Each row was made from one small tree. The marks that hang from a mark follow it in brackets, in the order of their numbers. Every link used is in the known rows. Write each row's tree.
Known rows:
q_291(q_578(q_210 q_676 q_745)): [ 1.398  0.742  1.462 -4.044  0.301  2.880 -1.232 -1.290 -1.862  1.397
 -4.268 -0.379 -1.235  1.494 -3.898 -1.432 -3.573 -2.542  2.237 -0.848
 -0.381 -0.934 -1.401]
q_862(q_745): [-1.449  2.191 -1.750  0.000  3.384  3.846 -0.663 -1.675  1.184  0.251
  1.323  2.664 -0.320 -3.155 -1.816 -0.080 -2.875 -0.338 -2.617 -0.776
 -2.399 -1.409  3.028]
q_210(q_578(q_676) q_862): [-1.004  0.484  1.145  3.235  4.505 -2.740  1.099  3.169  0.554  0.497
  0.568  3.836  1.432 -0.991 -5.577  0.089 -4.002 -0.525  1.512 -3.282
  2.820  6.049  3.476]
q_291(q_578(q_210 q_745(q_204))): [ 0.395 -2.291 -0.253 -3.479  0.151  1.500 -1.156 -3.978  0.569  3.916
 -2.576 -0.607  1.581  0.653  2.046 -0.919 -0.517 -0.785  1.940  1.510
 -1.850 -3.455 -4.461]
q_578(q_676 q_745): [-1.347  1.745  2.966 -1.180 -0.805  1.612 -3.102  0.446  1.662 -2.578
 -2.175 -0.118 -0.502 -1.132 -3.603 -3.027 -4.209  1.489  3.557 -0.790
 -1.769  0.361  2.830]
q_676(q_578): [-2.092  2.476  1.239  0.696  2.725  0.222 -0.159 -2.244  0.637 -2.188
  7.126  1.174 -0.701 -3.051 -1.845  0.325 -3.390 -1.021 -0.518 -4.339
 -0.010  1.819  1.123]
q_204(q_745(q_578(q_676))): [ 1.464  1.437  0.258  0.192 -2.161  2.521 -3.782  0.507 -3.440 -2.574
  0.370  1.033  2.999 -1.136 -2.409  3.790 -0.529  0.872 -0.591  2.302
 -3.424  0.410 -0.378]
q_210(q_578(q_676) q_862(q_745)): [-0.712  0.873 -0.049  3.390  6.085 -1.261  0.599  2.699 -0.217  0.320
 -1.366  4.382 -0.201 -1.973 -5.264 -0.459 -2.439 -0.783 -0.603 -1.627
  2.484  4.264  5.130]
q_578(q_210): [-0.122  0.397 -0.886 -0.627  1.044  3.496 -0.062 -1.464  1.502  2.664
  1.840  1.115  0.506  0.332 -1.878  2.477 -5.074 -2.939 -1.847 -3.236
  1.092  1.059  0.356]
q_210(q_862(q_676(q_578) q_745)): [ 0.403  4.837 -2.511  1.450  4.636 -1.756  5.083  2.810  0.444 -2.985
  6.271 -0.287 -2.040 -1.988  0.555 -0.627  1.274  0.472 -2.279 -2.885
  2.436  4.901  3.423]
q_745(q_578): [-1.593  0.624 -0.189  1.083  0.023  2.394 -0.796 -0.909 -1.375  0.604
  5.031  1.034  2.935 -1.892 -2.274  0.560 -1.368  0.701 -0.982  1.279
 -2.534 -0.412 -2.700]
q_676(q_578(q_291 q_745(q_204))): [-3.567 -2.019  2.240 -0.626 -3.142 -4.857 -2.656 -2.753  2.939 -2.986
  1.650 -3.722 -1.651 -1.134  5.099 -3.677  1.735  2.694  5.562  0.334
 -0.482 -2.480 -0.367]
q_862(q_676(q_578(q_210 q_291)) q_745): [ 0.095  0.576 -2.558  0.202  0.771 -0.035  3.516  0.599  1.922 -1.572
  3.067 -4.476 -6.079  1.102  3.482  0.384  2.427 -3.151 -2.413 -2.896
  3.150  0.261  3.222]
q_578(q_291 q_745): [-3.614 -0.493  0.595 -1.886 -2.756 -2.203 -2.043 -1.387  3.117 -1.020
 -0.120 -2.445 -1.019 -1.028  1.129 -3.724 -1.425  1.633  4.089 -1.308
 -0.208 -2.544  1.181]
q_862(q_676): [-0.971  2.656 -1.603 -0.012  2.282  2.031  3.114  1.776  3.526 -0.054
  4.691 -0.104  0.669 -1.687  0.317 -0.616 -0.919  0.282 -1.185 -2.598
 -1.164  0.639  2.148]
q_291(q_578(q_210(q_862) q_676 q_745)): [ 2.751  1.830  0.282 -3.548  0.434 -0.424  0.721  1.081 -3.443  1.726
 -4.430  0.019 -0.196  1.870 -4.144 -1.288 -3.974 -1.596  2.595 -1.259
  2.181  3.195 -1.435]
q_204(q_291(q_578(q_210 q_676)) q_745): [ 5.484  1.786  1.504 -4.169  1.685  1.868 -0.832 -3.065 -4.968  0.802
 -4.045  4.290  1.694  1.948 -1.664  5.685 -0.379 -2.688 -4.159 -2.673
 -0.526 -0.966 -2.290]
q_862(q_676(q_578(q_210 q_291 q_745))): [-0.800 -1.259  0.354 -1.511 -3.060 -2.971  2.644  0.283  3.394 -2.740
  3.011 -6.850 -4.851  2.050  4.141 -2.188  1.635 -0.568  2.251 -4.021
  4.067  0.875  1.246]
q_578(q_210 q_291): [-1.279 -0.988 -1.533 -0.927 -1.817  0.484  0.065 -0.793  1.758  2.191
  0.201 -1.268 -1.236  0.956  0.427  1.181 -3.152 -3.353  0.151 -3.008
  1.945 -0.448  0.881]
q_291(q_578(q_676 q_745(q_204))): [-0.073  0.457  2.036 -2.874  0.145  0.820 -2.951 -1.147 -0.525  0.355
 -4.724  0.566  1.082 -0.965 -0.485 -3.504 -0.441  1.746  4.625  3.443
 -4.601 -3.428 -2.140]
q_204(q_291 q_745(q_578)): [ 1.856  0.436  1.236 -0.650 -1.021  0.099 -1.630 -3.412 -3.479 -1.310
  3.408  3.688  4.555 -0.608  1.265  4.713  2.410  2.991 -4.395  0.056
 -2.596 -1.478 -3.969]
q_745(q_204 q_578(q_210 q_291)): [-0.396 -4.323 -0.923  0.719 -4.948 -0.089 -1.473 -0.971 -0.183  3.199
 -0.129 -2.726  1.187  2.385  3.912  1.621  1.865 -0.758  0.839  4.630
 -0.443 -2.954 -4.813]
q_210(q_578(q_291 q_676 q_745)): [-3.930 -3.373  3.269  1.258 -0.648 -3.643 -2.180  0.268  3.485 -1.409
 -2.641 -1.025 -2.169 -0.739 -2.109 -4.319 -0.749  0.742  5.436 -2.314
  1.432 -0.880  3.931]

Which tree is each row?
[ 3.883 -1.548  0.942 -1.247 -2.280  1.282 -1.214 -3.382 -3.739  0.642
  1.753  2.320  3.891  2.170  1.307  6.817  1.659  0.102 -5.655 -0.491
 -0.239 -0.280 -4.543]  q_204(q_291 q_745(q_578(q_210)))
[-1.650  0.473 -2.039  3.331  5.483 -3.656  5.921  3.775  3.609  1.601
  5.339  1.889  1.978 -1.534 -0.627 -0.335  0.176  0.684 -0.676 -4.737
  3.680  5.566  2.491]  q_210(q_578 q_862(q_676))
[-0.384 -4.192 -2.328  1.340 -3.433  1.447 -1.728 -1.537 -0.619  2.508
 -2.580 -2.650 -0.485  1.485  4.029  1.052  3.509 -1.192 -0.812  6.429
 -1.033 -4.407 -3.042]  q_862(q_745(q_204 q_578(q_210 q_291)))
[ 4.039  0.620 -4.393 -0.386 -2.046  0.109  3.243  3.731 -1.865  0.868
  2.925 -1.752  3.804  2.016  2.574  5.875  2.384 -0.121 -3.136 -0.268
  2.492  4.810 -2.208]  q_204(q_745(q_578(q_210(q_862(q_676)))))
[ 0.280 -3.467 -0.971  1.069 -2.280  2.792 -1.167 -1.510 -0.114  3.101
  1.258 -0.542  3.437  1.173  1.844  2.755 -0.177 -0.406 -0.869  4.041
 -1.503 -1.355 -4.822]  q_745(q_204 q_578(q_210))
[ 3.120  2.571 -1.513  0.427  2.067  2.246  0.587  2.662 -2.122  0.620
 -3.773  1.707 -1.654  1.182 -4.529  1.571 -4.948 -2.837 -1.774 -0.546
  2.775  4.680  3.394]  q_578(q_210(q_862(q_745)) q_676)
[-0.912 -1.562 -3.059  4.109  6.002 -2.834  4.433  3.209  4.179  2.014
  1.098  1.916  1.597 -1.911  3.622 -0.813  4.470  1.779 -1.352  0.457
  1.361  2.137  2.809]  q_210(q_578 q_862(q_676 q_745(q_204)))
[-2.500 -0.283 -3.701  3.261  4.508 -4.908  5.139  3.886  3.299  0.955
  1.592 -0.021 -1.806 -0.913  1.836 -1.822  3.942 -0.059 -0.770 -2.618
  4.311  1.973  4.375]  q_210(q_578(q_291) q_862(q_676 q_745))
[ 0.410  1.832 -1.352  1.776 -1.770 -1.477 -0.619  3.711 -4.555 -1.496
 -2.191 -0.193 -1.260  0.046 -2.872 -1.375  0.498  0.725  1.303  4.446
  0.071  1.418  0.650]  q_210(q_862(q_745(q_578(q_291 q_676))))
[ 0.991 -1.490  0.752  0.581 -4.506  1.348 -1.712  1.606 -2.539  0.582
 -1.592 -2.464 -1.329  2.863 -2.353  1.086 -1.476 -2.490  0.835  2.143
  0.875 -0.024 -1.740]  q_745(q_578(q_210 q_291 q_676))
[ 3.136  1.106  2.995 -0.469 -1.959  0.800 -2.964 -1.017 -4.815 -3.209
 -0.270  3.279  3.469  0.141 -1.075  4.263  1.534  2.757 -3.087  1.389
 -2.706 -0.473 -2.343]  q_204(q_291 q_745(q_578(q_676)))
[ 3.708 -0.802 -0.398  0.093  1.903 -1.004  1.439 -1.801 -1.168  2.350
 -3.061  4.237  1.163  1.951  2.950  2.562  0.568  0.607 -3.995  1.065
  2.109  1.582 -1.315]  q_578(q_210(q_862(q_745(q_204(q_291)))))
[ 0.877 -0.201  2.418 -1.651 -1.898  2.943 -2.208 -0.222  1.437 -0.714
 -3.764 -1.308 -1.528  1.468 -3.308 -0.920 -5.280 -1.110  2.444 -1.562
  0.713  1.434  1.874]  q_578(q_210 q_676 q_745)
[-3.032 -2.047  3.745  1.635  2.235 -0.716 -1.984 -0.135  3.335 -1.118
 -1.394  1.275 -0.075 -1.405 -4.170 -3.014 -2.636  0.914  3.258 -2.643
  0.412  1.092  3.504]  q_210(q_578(q_676 q_745))
[-2.300  0.425  2.577 -1.506 -3.245 -1.538 -3.034  0.860  1.887 -2.881
 -3.597 -2.132 -2.591 -0.124 -1.359 -3.953 -2.039  1.122  5.425 -0.134
 -0.702 -1.669  2.600]  q_578(q_291 q_676 q_745)
[-1.023  0.874 -0.007  1.682 -1.648  1.577 -2.584  1.264 -2.678 -1.416
 -2.177 -0.732 -2.240 -0.254 -2.729 -1.460  1.023  0.052  0.273  4.482
 -2.294 -2.737  0.918]  q_862(q_745(q_578(q_291 q_676)))
[ 2.215  2.968  0.293 -3.993  3.389 -0.219 -0.075 -5.051 -3.439  0.503
  1.181  5.597  3.500 -1.407  0.571  4.165  1.353  0.299 -4.286 -3.270
 -2.743 -2.948 -3.207]  q_204(q_291(q_578) q_745)
[ 0.539  4.449 -4.109  0.904  4.240  0.502  5.130  3.543  1.502 -0.380
  2.268  0.983 -0.295 -1.417  0.274 -1.036  0.413  0.857 -1.997 -1.154
  0.940  2.990  3.533]  q_210(q_862(q_676 q_745))
[-0.876 -1.578 -3.334  1.959 -2.227  0.237  1.557  1.633  1.372  0.203
  0.365 -3.350 -0.347 -0.451  6.189 -1.906  7.687  2.310 -0.275  7.071
 -3.398 -4.740 -1.500]  q_862(q_676 q_745(q_204 q_578(q_291)))
[-5.473 -3.919  1.630  1.015  0.176 -4.843 -1.030 -1.701  4.825  0.412
  0.723 -1.116 -0.677 -1.380  0.419 -3.619  0.008  0.568  3.987 -3.742
  1.810 -1.899  2.062]  q_210(q_578(q_291 q_745))
[-3.303 -2.053 -0.635  1.501  0.856 -7.562  4.225  3.403  5.097 -0.239
  1.393 -2.488 -0.565 -0.052  2.986 -4.391  3.041  2.732  4.189 -3.782
  4.696  2.830  2.674]  q_210(q_578(q_291 q_745) q_862(q_676))
[-1.317 -1.590  1.485  1.715 -4.741 -0.767 -3.350  1.448 -1.223 -0.537
 -2.301 -1.685  0.889  0.551  1.195 -0.858  1.754  1.715  3.283  6.681
 -3.081 -2.690 -2.522]  q_745(q_204 q_578(q_291 q_676))
[ 2.228 -1.439 -0.701 -0.703 -5.685  1.032 -3.260  0.979 -3.278 -0.819
 -2.735 -2.675  0.475  2.277  0.365  4.854  0.429 -2.262  0.006  1.782
 -0.068 -0.618 -0.882]  q_204(q_745(q_578(q_210 q_291 q_676)))
[-0.485  0.788 -3.338  0.927  2.738  2.705  1.824  0.866  4.325  0.076
  0.350  0.176  0.016 -2.256  4.430 -1.013  2.874  1.699 -1.889  2.659
 -3.207 -2.527  2.269]  q_862(q_676 q_745(q_204))
[ 4.248 -2.751  3.887  0.847 -3.370  1.682 -1.748 -1.088 -3.132  0.741
 -2.868  1.791  2.391  3.586  0.444  2.856  0.969  1.142 -2.357  4.796
 -1.296 -0.307 -4.911]  q_745(q_204(q_291) q_578(q_210 q_676))
[ 2.396  1.523  3.038 -1.672  2.638  0.253 -0.678 -2.747 -2.973  1.067
 -3.139  5.140  1.829  0.190 -0.662 -0.057  0.665  1.214 -0.635  2.064
 -4.039 -3.016 -3.800]  q_745(q_204(q_291(q_578(q_676))))
[-0.205  1.889 -3.124  1.576  1.667  4.036  2.299  1.529  0.361 -0.400
  3.792 -0.765  0.240 -1.642  0.376 -0.819  3.111  1.223 -3.187  2.917
 -2.886 -1.091 -0.297]  q_862(q_676 q_745(q_578))
[-3.626  0.006  2.315 -1.195 -2.054 -4.382 -1.267 -2.284  1.937 -3.908
  3.649 -3.161 -3.114 -1.235  1.128 -3.803 -0.817  1.060  4.175 -3.096
  0.999 -0.429  1.057]  q_676(q_578(q_291 q_745))
[ 1.837  0.115 -0.428  1.012 -4.063 -1.765  0.262  4.192 -4.126  0.889
 -1.916 -1.888 -0.259  3.355 -2.406  1.268 -1.863 -1.559  1.766  2.005
  3.345  3.837 -1.931]  q_745(q_578(q_210(q_862) q_291 q_676))
[ 0.677 -2.493  2.455 -1.266 -3.294  1.964 -3.430  0.007  2.096  0.122
 -5.806 -1.543 -0.341  1.653  0.504 -0.847 -2.937  0.374  3.293  2.330
 -0.907 -0.492  0.448]  q_578(q_210 q_676 q_745(q_204))
[ 0.737 -1.393 -3.780  1.016 -2.252  2.314  2.950  1.868  0.150  1.412
  0.695 -4.223 -2.532  1.852  2.828  0.158  4.375 -1.880 -2.827  2.408
  0.773 -1.789 -0.220]  q_862(q_676 q_745(q_578(q_210 q_291)))
[ 2.396  1.067  1.130 -3.240  3.323  1.517  2.082 -4.778 -3.009  4.142
  0.645  4.232  1.103  1.618 -1.514  2.345 -1.541 -2.816 -4.431 -3.635
  0.124 -1.155 -4.808]  q_204(q_291(q_578(q_210)))
[ 2.914  1.902  2.257 -1.517  3.984  1.552 -0.874 -3.003 -3.642  0.850
 -5.505  5.590  0.318 -0.410 -0.263 -0.532  2.321  0.726 -2.708  3.832
 -4.589 -4.622 -1.993]  q_862(q_745(q_204(q_291(q_578(q_676)))))
[-1.551  2.421 -2.089  0.878  1.622 -1.688  3.098  0.947  2.194 -3.474
  4.512 -3.277 -5.013 -1.595  2.892 -1.974  3.270 -0.678 -0.954 -2.533
  0.562 -0.946  3.778]  q_862(q_676(q_578(q_291)) q_745)
[-0.913 -0.682  2.051 -1.541 -0.504  0.177 -0.868 -3.182  1.494 -1.826
  3.591 -2.185 -2.416  0.245 -0.432 -0.584 -3.583 -1.118  0.741 -4.326
  2.394  1.957  0.150]  q_676(q_578(q_210 q_745))
